Every row comes from one small tree of marks. The marks that hang from a mark follow it in brackets, in the order of their numbers. Every link used is in the known rows. Which tree was each row made from?
Known rows
j_733[j_415[j_81 j_547 j_666]]: [-1.248  3.208 -1.783  0.107 -3.503  1.590 -0.395 -0.539 -1.972 -0.574
 -1.164 -0.350  3.684 -2.913  0.824 -0.295 -3.462 -0.367]
j_415[j_81]: [-0.499  1.409 -1.732  0.132 -1.006  1.910 -0.498  0.507 -0.735 -0.666
 -0.568  0.770  0.473 -2.190  3.109  0.161 -3.087  1.086]
j_666[j_733[j_415[j_81 j_547]]]: [-0.850  2.740 -1.967 -1.182 -1.643  0.917 -0.273 -0.223 -2.923  0.343
 -2.019 -0.117  1.536 -3.851  2.030 -0.119 -4.038  2.429]
j_929[j_415[j_81 j_547[j_666]]]: [-3.194  2.059  0.339  2.416 -1.278  1.455  0.274  1.098 -3.082  0.660
 -2.236  1.431  1.542 -3.479  2.268  3.757 -2.937  2.620]
j_415[j_81 j_547 j_666]: [-1.836  2.672 -1.317  0.222 -2.462  1.505  0.030  1.269 -1.521 -0.581
 -1.208  0.170  4.908 -2.149  1.173  1.119 -2.911  0.871]
j_547[j_415 j_666]: [-0.566  1.864 -0.734  3.470 -1.962  3.906  0.224  0.602 -0.974 -1.009
 -2.729 -0.269 -2.976 -1.621  1.914 -1.992 -4.622 -1.096]
j_547[j_415 j_666[j_733]]: [-0.900  2.321 -1.210  1.919 -0.505  3.414  0.763  1.329 -1.496 -1.133
 -3.809 -0.678 -3.152 -2.111  1.577 -2.357 -5.292  0.418]
j_666[j_415[j_81 j_547] j_733]: [-2.131  2.255 -2.325 -2.287 -0.243  0.007 -0.135  0.638 -3.242  1.290
 -2.214 -0.279  3.684 -2.287  2.416  0.057 -4.018  1.807]
j_547[j_415]: [ 1.075  1.476 -1.190  2.580 -2.223  3.069 -0.776  0.397 -0.932 -1.281
 -2.091  0.135 -2.181 -1.046  2.849 -0.931 -4.059 -2.617]
j_666[j_415 j_733[j_547]]: [ 1.358  2.242 -2.372 -2.633 -2.440  0.671 -0.827  0.239 -2.876 -1.384
 -2.440 -0.139  1.226 -2.179  1.273 -3.733 -4.774 -0.409]
j_929[j_81[j_415[j_547 j_666]]]: [-1.203  2.986 -0.424  2.070 -1.314 -0.369 -0.666  0.539 -1.374 -1.765
 -3.303 -0.713  3.732 -0.998  0.516  3.384 -2.353 -0.262]
j_666[j_733[j_547[j_415]]]: [ 2.073  2.081 -1.248  0.316 -2.581  2.319 -0.681  0.977 -2.533 -2.762
 -3.033  0.827 -1.335 -2.614  1.896 -2.800 -5.322 -1.767]
j_81[j_415]: [ 0.159  1.684 -1.560  1.214 -1.970  1.057 -1.130  0.680 -0.886 -1.350
 -2.585 -0.109 -0.333  0.119  3.343  0.524 -3.213 -1.288]
j_547[j_415[j_81] j_666]: [-2.254  1.804 -0.935  2.841 -0.435  3.723  0.485  0.338 -1.220 -0.857
 -1.930  0.818 -1.909 -2.499  2.863 -1.192 -4.787 -0.550]
j_666[j_733]: [ 0.902  1.928 -2.067 -0.816 -1.074  1.615 -0.258  1.453 -0.989 -0.697
 -2.413 -0.867 -0.714 -1.799  1.815 -1.109 -3.465  1.877]
j_929[j_81[j_415[j_547]]]: [-0.538  2.116 -0.080  2.365 -1.031 -0.539 -1.133  0.070 -1.805 -1.019
 -3.023  0.161  1.667 -1.362  2.027  4.097 -2.090  1.262]
j_415[j_81 j_547 j_666[j_733]]: [-2.040  3.066 -1.756 -1.395 -0.875  0.932  0.540  2.009 -2.102 -0.386
 -2.345 -0.363  4.803 -2.721  0.936  0.739 -3.663  2.290]
j_733[j_415 j_547[j_666]]: [ 1.271  2.733 -1.093  0.988 -5.016  2.855 -0.405 -1.288 -2.203 -2.265
 -1.666  0.395 -1.534 -3.818  0.411 -4.586 -4.657 -0.034]
j_415[j_547]: [ 0.747  1.938 -0.780  1.084 -3.382  1.462 -0.724  0.856 -1.735  0.184
 -1.600  0.066  1.835 -1.706  1.706  0.839 -2.472  1.260]
j_81[j_415[j_547 j_666]]: [-1.101  2.962 -1.174  1.296 -3.206  0.539 -0.615  1.383 -1.752 -1.264
 -3.060 -0.896  4.120  0.046  1.353  1.399 -3.034 -1.684]

Which tree is each row?
[-1.390  1.512 -0.082  1.575 -1.557  0.654 -0.832  1.003 -2.837  0.314
 -1.537  1.834  2.482 -2.904  3.028  4.689 -2.387  1.114]
j_929[j_415[j_81 j_547]]
[-1.396  2.184 -1.671  1.673 -1.136  3.145 -0.120  0.849 -0.634 -1.815
 -1.653  0.249  0.826 -1.443  2.206 -0.784 -4.448 -3.444]
j_547[j_415[j_81 j_666]]
[-1.873  1.924 -1.804 -0.810 -1.758  0.522 -0.744 -0.151 -2.690  1.277
 -1.031  0.343  3.836 -1.736  2.751  0.418 -3.215  0.472]
j_666[j_415[j_81 j_547]]
[ 0.364  3.321 -1.589  0.831 -4.927  1.714 -0.597 -0.376 -1.740 -0.604
 -1.895 -1.357  2.647 -2.068 -0.066 -1.155 -3.358 -1.027]
j_733[j_415[j_547 j_666]]
[ 1.241  2.212 -1.675 -0.621 -3.960  1.851 -1.246 -1.518 -2.352 -2.156
 -0.286  1.583  0.195 -3.998  2.232 -2.588 -4.249 -0.642]
j_733[j_415[j_81] j_547]
[ 0.470  3.076 -1.911 -1.196 -2.661  0.388 -0.507  1.790 -2.218 -3.807
 -3.731 -0.302  2.391 -1.245  0.875 -1.949 -4.760 -1.842]
j_81[j_415[j_666[j_733[j_547]]]]
[-1.947  2.797 -2.256 -0.626 -0.191  2.365  0.715 -0.336 -1.806 -0.552
 -2.283 -0.631 -1.675 -4.091  1.507 -2.705 -4.930  3.086]
j_547[j_666[j_733[j_415[j_81]]]]
[-3.264  2.361 -2.564 -1.838  1.037  1.438  0.839  0.449 -2.120  0.365
 -2.475 -0.839  0.467 -2.564  2.005 -2.511 -4.947  2.155]
j_547[j_666[j_415[j_81] j_733]]
[-1.891  2.249 -1.591 -0.699 -2.216  1.804 -0.013 -0.613 -2.788 -1.154
 -1.076  1.180  1.451 -3.091  1.739 -3.357 -4.820  0.363]
j_733[j_547[j_666[j_415[j_81]]]]
[-2.779  2.261 -0.499  1.344 -1.547  2.147  0.648  0.794 -2.133  0.547
 -1.440  0.649  2.232 -3.175  1.823  0.802 -3.128  3.600]
j_415[j_81 j_547[j_666]]
[-2.299  2.845 -0.844  0.901 -1.012  0.608  0.542  1.908 -2.805 -0.264
 -4.571 -0.800  1.232 -1.477  1.585  0.491 -4.068  2.593]
j_81[j_415[j_547[j_666[j_733]]]]
[-1.665  2.005 -1.187  0.882 -1.114  1.537 -0.377  1.299 -1.175 -1.355
 -1.600  0.748  1.805 -2.110  2.035  2.516 -3.019 -1.156]
j_929[j_415[j_81 j_666]]
[-1.946  2.565 -0.368  2.450 -2.394  1.170  0.037  0.972 -2.325 -0.185
 -3.458 -0.262  1.449 -0.954  1.988  1.053 -3.324  1.144]
j_81[j_415[j_547[j_666]]]
[ 0.195  1.790  0.766  3.035 -1.201 -0.123 -1.132  0.267 -2.280 -0.247
 -2.522  0.784  0.916 -3.008  1.195  5.822 -1.539  1.929]
j_929[j_81 j_415[j_547]]
[-3.011  2.088 -2.086 -0.185 -0.445  1.967  0.316 -0.326 -1.556  0.372
 -1.350 -0.259  0.563 -2.001  2.369 -2.033 -4.222  0.946]
j_547[j_666[j_415[j_81]]]
[-2.995  2.642 -0.964 -0.230 -0.117  1.552  1.176  1.625 -2.667  0.516
 -2.676  0.111  2.069 -3.762  1.507  0.368 -3.933  5.119]
j_415[j_81 j_547[j_666[j_733]]]
[-1.681  2.401 -2.382 -1.066 -0.506  1.588  0.563  0.665 -1.864  0.263
 -3.175 -1.816 -0.636 -1.748  0.912 -3.516 -4.778  1.651]
j_547[j_666[j_415 j_733]]
[-0.861  2.964  0.043  1.218 -0.228 -0.464 -0.108  1.618 -2.253 -0.884
 -3.982 -0.559  2.736 -3.230 -0.718  4.778 -2.452  2.040]
j_929[j_81 j_415[j_547 j_666[j_733]]]
[ 0.961  2.838 -1.756 -0.448 -3.073  1.028 -0.556 -0.133 -2.712  0.221
 -2.798 -1.068  0.622 -2.984  1.031 -1.000 -3.755  1.792]
j_666[j_733[j_415[j_547]]]
[-2.153  2.651  0.440  3.284 -0.533  0.252 -0.034  0.183 -1.969 -0.738
 -3.711 -0.226  0.901 -2.006  1.184  3.007 -2.673  2.787]
j_929[j_81[j_415[j_547[j_666]]]]
[-0.491  2.919 -0.789  1.946 -4.264  2.413  0.037 -0.884 -2.329  0.232
 -2.224 -0.776 -0.147 -2.970  0.648 -1.562 -3.584  1.852]
j_733[j_415[j_547[j_666]]]
